What can hang from each mark
lefor: kegok
sotepu: dubo rure
kegok: lefor
gopuzu: nugo vageg zefa
tazuzad: moku
vageg: gopuzu
moku: nugo tazuzad
dubo: kegok nugo sotepu
nugo: dubo gopuzu moku
rure: sotepu vuku
vuku: rure

Each row was made from one small tree. Brackets hold a mark, then the marks that hang from it, in alphabetical order. Every link used is in the known rows. Write each row's tree.
In the rows, 128 means zero.
Known rows
{rure {sotepu {dubo {nugo {moku tazuzad}}}} vuku}: [162 176 112 137  92 127 151 102 150  77 135 118 140 159 187 110 112 124
 142 161 107 138 148 156 117 142 169 143 152 132  54 149 126 122 121 141
 134 114 124 152 139 104  84 110 129 130  84 117 142 107]
{gopuzu nugo vageg zefa}: [150 101 100 142 106  98 217 139 179 132 105 143 129 120  99 149  89 171
 157 136  93 157 128 155  98 153 126 103  94  79  96  91 100 220 115 138
  82 103 117 140 125 109 168 119 139 139 146 115  55 116]
{sotepu {dubo kegok {nugo {gopuzu zefa}}}}: [163 157 103  96  93 119 155 177 137 101 117 127 132 143 161 125 110 136
 155 139  91 155 167 144 129 165 149 153 106 106  53 123 150 133 184 150
 161 117 109 151 153 130 117 114 106 162 100 131 118 120]
{rure sotepu}: [157 149 112 136  92 123 162 125 169  81 123 121 136 150 157 123  93 124
 150 150 111 150 130 149 109 149 152 129 131 125  72 133 127 109 112 132
 120 109 150 142 132 114 137 113 120 142  94 112 133 109]
{sotepu {dubo kegok {nugo {gopuzu vageg}}} rure}: [176 146 110  96  92 128 134 166 138  90 127 114 145 148 173 124 107 132
 152 142  92 154 172 152 117 167 176 159 115 115  51 132 150 157 176 144
 158 111 135 155 154 130 102 105 116 153  89 127 134 114]
{moku nugo}: [155 160 106 144  96 110 157 166 162 109 101 135 110 154 121 121 112 141
 156 145 113 153 124 133 121 160 134 105 137 108  62 118 131 121 121 144
 142 126 110 136 128 142 148  99 118 151 100 110 119 112]
{tazuzad {moku nugo}}: [150 183 105 157 100 105 164 179 168 113 101 143  99 160 113 113 117 147
 161 150 124 145 127 135 129 154 131 121 151 102  64 124 120 106 108 151
 138 130  81 133 122 141 134  94 111 145  99 109 126 111]
{gopuzu vageg zefa}: [159 106 105 136 101  99 211 142 181 123 109 137 132 124 111 146 102 161
 160 136 100 152 138 158  91 152 128 132  97  88  92 100 117 186 115 125
 100 100 150 145 125 109 167 113 131 146 126 110  81 113]
{sotepu {dubo {kegok lefor} nugo} rure}: [164 172 113  89  90 138 118 188 137  62 136 121 153 160 190 127 109 114
 134 139  94 159 157 150 132 166 184 154 125 129  35 140 157 147 189 141
 172 114 142 157 177 150  83 114 103 152  65 134 160 115]
{tazuzad {moku {nugo dubo {gopuzu vageg zefa}}}}: [155 170 103 155  96  95 191 184 167 146  92 145  97 139  89 118 111 161
 178 141 126 139 141 146 112 154 115 123 131  76  77 107 105 185 112 154
 139 119  88 135 100 129 163 100 109 149 112 112  82 108]
{nugo {dubo {sotepu rure}} {gopuzu vageg zefa}}: [200 116 112 134  91 107 188 141 170 129 111 128 137 122 115 139  81 150
 183 134 116 150 160 171 101 156 135 159  89  77  85 104 112 247 127 127
 117  90 183 148 100 114 175 124 112 154 104 122  79 106]
{rure {sotepu {dubo kegok nugo}} vuku}: [163 165 113 107  88 136 140 106 151  59 141 113 162 157 213 121 103 111
 139 154 103 147 150 153 116 153 186 148 137 142  51 150 144 103 145 135
 152 113 146 151 145 100  82 117 120 136  82 126 154 111]
{rure {sotepu {dubo nugo}} vuku}: [166 157 116 115  88 133 144  92 155  63 138 109 154 153 202 117 110 118
 140 158 100 146 145 155 108 146 178 140 138 141  57 147 139 117 128 131
 135 111 147 151 141 103  89 114 134 133  88 121 145 108]
{nugo {dubo {kegok lefor} sotepu} {moku tazuzad}}: [161 213 102 161  94 118 165 207 152 101 123 162 116 162 129 130  88 119
 163 135 138 144 147 157 170 160 123 161 132  89  42 130 100 191 162 150
 161 112 135 147 135 147 131 138  55 155  51 133 127 114]
{vageg {gopuzu {nugo {moku tazuzad}} zefa}}: [156 122  93 153 108  99 211 134 179 136 103 147 110 133  91 129  96 170
 145 137  98 148 132 156 103 144 111 100 115  84  88  86  93 238 120 162
  80 107  82 141 132 114 158 119 133 131 128 111  56 116]
{sotepu rure}: [172 139 114 139  96 125 145 140 174  84 125 114 135 154 145 124  99 130
 145 148 108 153 135 152 108 155 166 130 133 123  66 130 134 148 117 132
 116 109 164 148 140 135 140 107 126 140  86 111 141 107]
{sotepu {dubo kegok} rure}: [166 159 111 116  92 137 132 165 157  68 140 114 150 158 180 129 104 113
 138 143 105 150 147 155 115 155 191 151 133 133  45 137 138 136 154 134
 155 109 160 150 155 129 119 111 114 142  63 126 149 113]
{sotepu {dubo {kegok lefor} nugo}}: [149 180 106  90  91 130 136 202 134  71 126 133 138 156 178 130 115 118
 141 136  93 158 154 143 143 165 154 150 117 120  37 132 154 131 200 146
 175 119 118 151 173 149  95 120  90 159  76 137 146 122]
{lefor kegok}: [151 152 108 114  98 120 155 193 157  84 112 138 123 152 142 139  99 125
 145 137 104 157 130 147 125 161 138 132 123 116  56 129 139 153 152 135
 133 113 148 146 154 143 147 114  94 144  86 117 140 116]
{moku {nugo {dubo {sotepu rure}} {gopuzu vageg}} tazuzad}: [181 169 110 165  93 100 169 178 162 140  99 141 110 147 101 123 102 150
 185 143 134 144 149 153 122 155 123 140 130  80  65 115 105 200 115 150
 148 118 113 135  97 134 151  98 105 152  92 114 105 105]
{gopuzu {nugo {dubo {sotepu rure}}} zefa}: [172 134 108 146  97 113 187 131 175 113 118 136 139 131 121 139  79 145
 157 138 109 158 128 160 123 152 142 117 102  90  75 104 100 226 120 134
  97 104 145 140 121 122 161 136 121 141 107 128  75 112]
{gopuzu {nugo moku} vageg zefa}: [149 113  95 157 109  96 224 140 170 143 103 152 114 123  85 141  89 175
 155 138  96 150 131 156 107 152 120 102 104  70  94  93  89 234 113 144
  78 103 105 145 126 111 165 119 136 136 143 112  43 115]
{rure {sotepu {dubo kegok}} vuku}: [161 161 113 117  89 139 145 109 163  57 144 112 162 157 206 127  97 106
 139 153 110 144 141 160 105 146 190 148 141 144  57 147 131 113 130 131
 148 106 162 149 137  93 103 116 121 131  75 122 149 109]
{vageg {gopuzu {nugo moku}}}: [156 125  94 145 104 111 187 134 174 116 107 139 109 140 106 126  95 158
 143 138  97 149 129 151 110 151 119  89 120  97  78  93 102 219 133 161
  85 107  99 140 137 124 156 121 127 131 117 114  74 117]
{moku {nugo dubo}}: [150 179 104 152  89 111 163 172 164 116 104 136 109 151 116 120 111 135
 162 139 124 147 125 138 123 158 127  95 136 101  56 114 118 164 127 145
 150 124 121 134 119 143 164 113 103 150  84 118 107 111]
{sotepu {dubo {kegok lefor} {nugo gopuzu moku}} rure}: [173 174 109  99  93 133 120 197 125  82 126 124 135 159 171 117 103 123
 142 142  94 154 171 150 135 167 173 158 128 114  40 140 152 171 191 154
 171 111 125 163 170 152  90 108  99 154  74 129 144 114]
{rure {sotepu {dubo {kegok lefor} nugo}} vuku}: [160 171 114  97  87 139 134 129 147  52 140 117 164 159 215 125 102 106
 136 151 100 151 148 154 119 155 184 151 136 142  48 151 147 117 157 136
 161 110 148 155 154 110  74 118 112 138  78 128 157 111]
{moku {nugo {dubo kegok} gopuzu} tazuzad}: [153 203  99 160  90 103 162 211 156 141  97 144  99 156 102 117 104 140
 179 140 135 143 148 139 133 161 117 121 141  86  55 119 112 167 139 171
 175 130  79 132 111 140 157 102  84 158  87 117 113 111]
{vuku {rure {sotepu {dubo {kegok lefor} {nugo moku}}}}}: [163 167 111 114  88 136 137 134 150  63 141 122 151 163 190 121 102 111
 131 150 103 149 145 152 118 155 174 144 141 131  48 147 136 145 150 141
 156 111 151 155 157 123  86 115 112 137  74 123 150 110]

Write each row's tree
[176 163 112 106  97 129 141 198 156  63 124 146 149 159 170 149  79 112
 154 133 114 168 142 151 156 172 150 179 109 113  51 132 145 112 172 130
 159 109 164 146 151 146 114 129  73 163  72 132 159 120] : {dubo {kegok lefor} sotepu}
[153 210  94 157  92 113 164 231 146 131 107 151  96 155 103 118  88 132
 171 135 132 138 161 152 144 161 112 141 135  78  54 124 104 226 169 175
 165 112 107 151 129 148 158 122  59 157  72 123 108 113] : {nugo {dubo {kegok lefor}} gopuzu {moku tazuzad}}
[182 126 113 107  93 118 154 144 145 103 121 112 140 137 154 122 114 146
 153 145  87 152 166 157  99 155 166 148 109 107  64 121 144 187 151 136
 132 106 136 157 146 126 117 102 138 148 105 120 112 110] : {sotepu {dubo {nugo {gopuzu vageg zefa}}} rure}
[162 144 106 130  96 122 174 172 167  99 122 145 146 137 134 154  74 135
 160 130 113 160 135 161 132 165 146 125 101  89  65 109 101 243 155 137
 123 100 155 140 130 129 142 137  95 144  94 135  93 115] : {gopuzu {nugo {dubo {kegok lefor} {sotepu rure}}} vageg}
[159 101  97 129 104 106 202 127 184 121 106 136 127 128 108 137  93 164
 144 132  90 156 127 156  92 148 120  94 101  94  91  83 109 228 128 152
  81 104 108 139 133 112 166 121 139 134 132 116  61 117] : {vageg {gopuzu nugo zefa}}
[164 161 114 102  86 138 132 132 156  57 143 117 160 159 198 126 102 108
 133 149 103 153 142 151 112 155 179 144 134 137  49 145 143 137 151 137
 158 113 157 152 157 122  87 115 114 138  75 125 155 111] : {vuku {rure {sotepu {dubo {kegok lefor} nugo}}}}
[179 181 108 105 100 123 138 193 129  76 117 157 133 163 166 131  89 125
 153 139 105 166 160 141 184 183 136 177 112 101  41 138 152 112 196 143
 163 119 127 156 165 160  76 129  69 171  80 136 152 121] : {dubo {kegok lefor} {nugo moku} sotepu}
[188 157 116 145  89 128 151 123 175  80 133 120 145 150 158 130  90 118
 159 145 126 149 138 163 127 154 159 145 125 115  55 130 119 188 123 121
 126 103 195 145 117 126 142 134 103 141  64 127 133 106] : {nugo {dubo {sotepu {rure vuku}}}}
[181 189 109 143  92 133 144 168 154  79 133 142 140 161 158 131  79 110
 153 139 130 147 147 162 152 165 159 157 133 105  43 137 114 203 156 136
 153 102 181 156 137 140 121 140  72 146  46 132 135 109] : {nugo {dubo {kegok lefor} {sotepu {rure vuku}}} moku}
[153 121  94 127  97 110 203 140 183 124 112 140 132 127 112 140  88 153
 148 125 101 153 131 157 100 153 121  94  98  89  80  83 100 245 147 156
 101 103 116 137 130 110 172 136 117 136 115 126  55 118] : {vageg {gopuzu {nugo {dubo kegok}} zefa}}
[139 215 102 156  90 110 159 223 159 118 108 152 109 162 116 125 108 128
 164 136 136 146 132 139 142 159 124 116 145  95  45 122 112 161 145 160
 180 130  93 133 129 150 141 111  76 153  69 123 125 113] : {moku {nugo {dubo {kegok lefor}}} tazuzad}
[185 164 109 111  93 134 124 143 136  82 134 111 142 160 185 112 105 124
 142 153  97 146 174 154 123 164 189 156 139 124  43 146 149 155 165 150
 158 112 132 164 153 127  84 105 118 142  78 125 145 110] : {sotepu {dubo kegok {nugo gopuzu moku}} {rure vuku}}
[207 151 117 134 101 123 136 105 146  79 125 127 137 161 168 115  97 135
 149 158 104 156 157 151 151 168 163 164 129 114  52 143 143 128 132 129
 118 114 153 159 141 137  78 118 120 147  88 121 150 108] : {dubo {nugo moku} {sotepu {rure vuku}}}
[158 133  95 151 103 103 221 147 165 137 112 162 128 124 101 149  77 159
 165 131 112 151 141 162 132 160 121 124  93  64  80  94  81 250 137 141
 104  99 129 143 117 108 162 141 104 145 117 129  45 117] : {gopuzu {nugo {dubo kegok sotepu} moku} vageg zefa}
[155 189  98 159  92  97 179 203 159 151  95 147 103 148  95 120 102 147
 179 138 131 144 148 142 124 159 116 123 132  78  63 112 110 179 133 167
 169 127  80 135 109 133 162 102  91 157  97 117  94 112] : {moku {nugo {dubo kegok} {gopuzu zefa}} tazuzad}
[166 152  97 172 104  97 190 177 158 147  96 144  88 143  83 118 101 165
 175 147 115 137 160 154 116 153 108 143 130  76  82 116 103 198 121 161
 114 109  97 149 116 127 160  97 109 148 116 102  93 110] : {nugo {gopuzu vageg} {moku tazuzad}}
[163 174 108 134  90 129 147 119 155  77 141 122 143 165 181 115 108 118
 138 157 111 142 148 152 119 151 171 146 148 130  49 148 126 131 133 146
 149 118 131 150 147 113  89 110 118 134  76 119 147 109] : {vuku {rure {sotepu {dubo kegok {nugo {moku tazuzad}}}}}}
[172 178 112 103  93 141 118 163 136  62 142 120 152 166 198 121 107 113
 129 148  97 151 160 156 132 163 195 154 141 131  33 149 149 162 176 143
 167 111 143 165 172 140  67 114 108 139  62 130 158 111] : {sotepu {dubo {kegok lefor} {nugo moku}} {rure vuku}}
[147 187 101 142  88 115 159 185 160 112 108 141 116 154 126 125 105 128
 162 137 127 149 131 135 132 167 134 103 134 102  49 118 121 141 145 149
 167 126 120 133 125 141 156 116  90 154  78 123 114 113] : {moku {nugo {dubo kegok}}}
[191 173 114 104  99 129 123 181 131  69 125 145 146 166 174 128  84 120
 147 142 105 167 163 145 175 184 160 181 117 108  40 144 155 122 186 139
 159 115 147 161 167 158  66 125  79 164  72 134 163 116] : {dubo {kegok lefor} {nugo moku} {sotepu rure}}
[162 185  93 150  90 115 167 191 149 129 108 139 100 148 109 116  86 134
 172 136 126 138 162 149 137 166 122 130 126  84  59 120 110 204 162 165
 152 109 127 150 121 135 174 127  73 157  81 123  95 114] : {nugo {dubo kegok} gopuzu moku}
[198 172 116 105  98 134 119 161 136  62 131 140 154 168 189 129  83 117
 143 147 106 165 164 150 169 181 173 182 124 115  39 150 156 130 177 136
 158 114 156 164 163 150  55 125  86 156  71 132 169 114] : {dubo {kegok lefor} {nugo moku} {sotepu {rure vuku}}}
[170 163 116 104  91 146 120 168 158  51 146 112 165 163 200 134 100 103
 131 144 104 152 146 164 110 153 204 156 139 141  42 145 143 167 158 133
 164 103 173 158 161 129  97 113 111 134  57 128 165 109] : {sotepu {dubo {kegok lefor}} {rure vuku}}
[166 164 113 125  91 131 148  91 149  70 136 115 144 155 193 112 109 121
 139 159 101 142 146 155 114 145 174 137 145 135  56 147 132 125 128 135
 132 110 140 155 141 104  88 115 132 131  87 119 139 107] : {rure {sotepu {dubo {nugo moku}}} vuku}
[168 156 111 130  89 129 146 101 157  74 139 115 142 158 179 113 110 121
 136 157 104 143 142 152 107 149 171 134 142 131  55 143 130 142 125 136
 134 112 150 152 144 115 100 111 131 132  83 116 137 108] : {vuku {rure {sotepu {dubo {nugo moku}}}}}
[160 178 112 105  89 138 137 128 141  59 139 123 155 161 206 120 101 109
 135 152 102 147 151 155 124 154 180 149 142 136  47 151 140 123 156 141
 158 110 141 158 155 112  73 119 110 136  75 126 152 111] : {rure {sotepu {dubo {kegok lefor} {nugo moku}}} vuku}
[160 144  98 165 101 108 199 145 164 125 110 153 113 133 101 138  85 154
 166 137 115 146 133 160 135 157 119 111 110  76  73 103  81 245 130 142
  96 103 130 140 116 123 161 136 106 140 107 125  64 114] : {gopuzu {nugo {dubo sotepu} moku} vageg}
[178 183 111 156  94 109 155 179 162 119 103 137 105 155 114 111 104 143
 175 148 132 144 142 146 131 157 136 140 143  93  62 125 116 155 112 150
 145 122 107 136 104 141 138 100 103 150  89 116 119 106] : {tazuzad {moku {nugo {dubo {sotepu rure}} gopuzu}}}
[169 196 103 185  96 109 177 162 161 115 118 152 103 156 113 119  99 134
 169 145 137 137 143 157 155 150 114 147 136  89  53 125  91 186 126 144
 128 112 134 143 117 137 149 133  82 149  64 123 112 111] : {nugo {dubo sotepu} {moku tazuzad}}
[166 162 109 123  89 133 143 112 154  70 142 118 148 161 187 116 103 116
 136 155 106 145 146 150 115 154 176 140 141 132  50 146 133 131 139 140
 148 115 149 152 149 113  93 115 120 134  79 121 145 110] : {vuku {rure {sotepu {dubo kegok {nugo moku}}}}}
[161 156 114 112  86 139 137 137 165  55 145 115 161 160 193 131  97 104
 133 147 108 150 136 157 103 149 182 144 137 139  53 144 134 146 140 134
 155 107 171 149 150 116 105 114 115 134  70 122 154 109] : {vuku {rure {sotepu {dubo {kegok lefor}}}}}
